Each row comes from the steps of one path. Every step used is in the known rows, and no mark comes twice. Write the path behind each row, first mark first.
(in the rows, 128 means zero)
Known rows:
mazem/sudob: [117 168 158 105 136 100 161 141 135 164 158 127 151 104 125 163 141 128
  97 109 103]
mito/zifef/sudob/sobugas: [142 167 142 112 100 156 199 110 107 177 155 137 134  94 167 140 150 118
  69  91 139]
mazem/sobugas/rebag/sudob: [ 91 173 132  82 134 145 166 137 164 153 167 122 145  99 140 111 165 143
  90 121 131]
gepif/sudob/zifef: [127 167 104 117 126 117 169 116 127 171 137 124 127  87 190 160 147 105
  71 114 103]
zifef/sudob/sobugas/mito: [137 176 131 112 125 149 181 124  96 167 145 120 131 102 190 135 148 115
  66 127 148]
zifef/sudob: [132 188 163 122 122 131 150 131 111 173 124 125 137  99 151 153 142 116
  96 112 128]
zifef/sudob/sobugas/rebag: [120 186 133 108 129 151 194 132 122 164 142 132 136 109 189 136 155 110
  74 115 149]
sobugas/rebag/sudob/mito: [112 175 138  84  98 129 195 126 159 145 136 126 143 106 178 103 173 108
  92 108 116]
rebag/sudob/sobugas: [114 172 158 118 102 157 173 121 133 159 130 106 135 102 162 145 152 118
  71 122 145]
rebag/sobugas: [126 159 151 116 109 156 174 117 120 156 127 109 138  91 123 158 130 123
  97  95 120]
mito/sobugas/sudob/zifef: [123 160 130  94 131 127 216 126 123 181 143 134 141  70 168 131 157 100
  76 109 109]
rebag/sobugas/mito/zifef/sudob: [152 155 135  91  97 170 185 111  98 167 161 130 128  76 151 128 146 133
  83  99 120]
sobugas/rebag/sudob/zifef: [ 99 162 126  96 109 123 191 132 159 156 140 127 132 103 185 124 174 108
  78 112 110]
zifef/sudob/mito/sobugas/mazem: [144 184 154  80 112 155 211 124 106 172 137 134 146  81 184 105 154  99
  97  99 131]
rebag/sobugas/mito/zifef: [148 136 122  88  94 153 200 105 112 160 160 124 133  77 134 126 138 131
  84  91 108]
mito/sobugas: [135 174 144  98 112 125 196 121 116 172 126 131 154  78 121 141 134 109
 101  92 118]
gepif/sudob/rebag/sobugas/mito/zifef: [150 158  78  84  98 154 194 100 127 167 151 136 126  72 168 129 140 128
  53 113 106]
rebag/sudob: [118 175 168 113 103 131 147 127 141 163 121 113 138  96 138 144 149 121
  93 119 120]
mito/zifef/sudob/sobugas/rebag: [134 168 125  95 106 151 215 117 123 172 164 149 135  96 179 124 159 116
  69  92 137]
rebag/sobugas/mito/zifef/sudob/gepif: [144 155 116 106  95 161 214  98  99 170 170 114 125  85 158 134 158 142
  81 103 134]
zifef/sudob/sobugas/mazem: [130 170 150 102 135 158 192 131 115 172 140 121 130  98 186 131 141 109
  74 124 150]

Write each row's path:
[114 157 132 121 130 147 207 111 132 168 147  96 128  90 145 153 153 134
  87 126 133] => rebag/sobugas/sudob/gepif
[138 146 140  89 101 168 214 105 127 160 157 123 135  77 159 118 158 119
  79  91 110] => rebag/sobugas/sudob/mito/zifef
[120 156 123 115  98 149 193 113 137 156 115 112 141 102 135 148 135 119
  68  97 118] => sudob/rebag/sobugas
[142 193 100  74 114 134 212 114 130 161 145 146 147  75 189 115 155 100
  90 102 112] => gepif/sudob/mito/sobugas/rebag
[140 169 129 106  91 131 193 112 125 179 137 143 138  95 153 132 152 119
  65  89 116] => mito/zifef/sudob/rebag
[131 174 118  75 102 126 239 116 132 153 139 138 159  91 168 100 161  96
  97  80 114] => sudob/mito/sobugas/rebag
[121 142 120  90 111 151 211 119 148 157 121 113 136  94 144 125 131 115
  70 106 116] => sudob/rebag/sobugas/mazem
[125 157  98  96 126 137 203 105 114 174 199 117 137  93 153 112 168 156
  75 115 142] => mazem/sobugas/mito/zifef/sudob/gepif
[137 187 156 117 106 138 174 120 106 163 127 121 142 105 180 133 159 105
  91  98 127] => zifef/sudob/mito
[119 148 123  78 132 142 204 112 141 164 186 125 146  85 154  96 167 134
  75 103 119] => mazem/sobugas/sudob/mito/zifef
[123 140 129  94 133 137 217 122 135 162 138 111 136  99 167 124 131 104
  73 116 135] => sudob/sobugas/mazem
[143 135 102  93 105 131 224 103 114 163 163 124 136  94 167 117 143 116
  59 102 126] => sudob/sobugas/mito/zifef
[136 163 109  90 143 144 191 120 133 168 145 122 126  82 188 136 129 108
  69 134 132] => gepif/sudob/sobugas/mazem
[136 149 129  98 112 149 180 116 112 153 141 109 134  88 138 137 133 126
  89 110 115] => rebag/sobugas/mito
[128 141 148  88 123 159 193 124 133 158 134 109 133  82 133 132 125 119
  99 106 116] => rebag/sobugas/mazem
[153 158  85  89 118 139 198 102 114 170 167 135 126  78 189 130 140 119
  56 121 123] => gepif/sudob/sobugas/mito/zifef
[121 167 152 101 119 108 185 128 132 154 162 124 155 110 153 141 157 118
  92  95 102] => mazem/sudob/mito
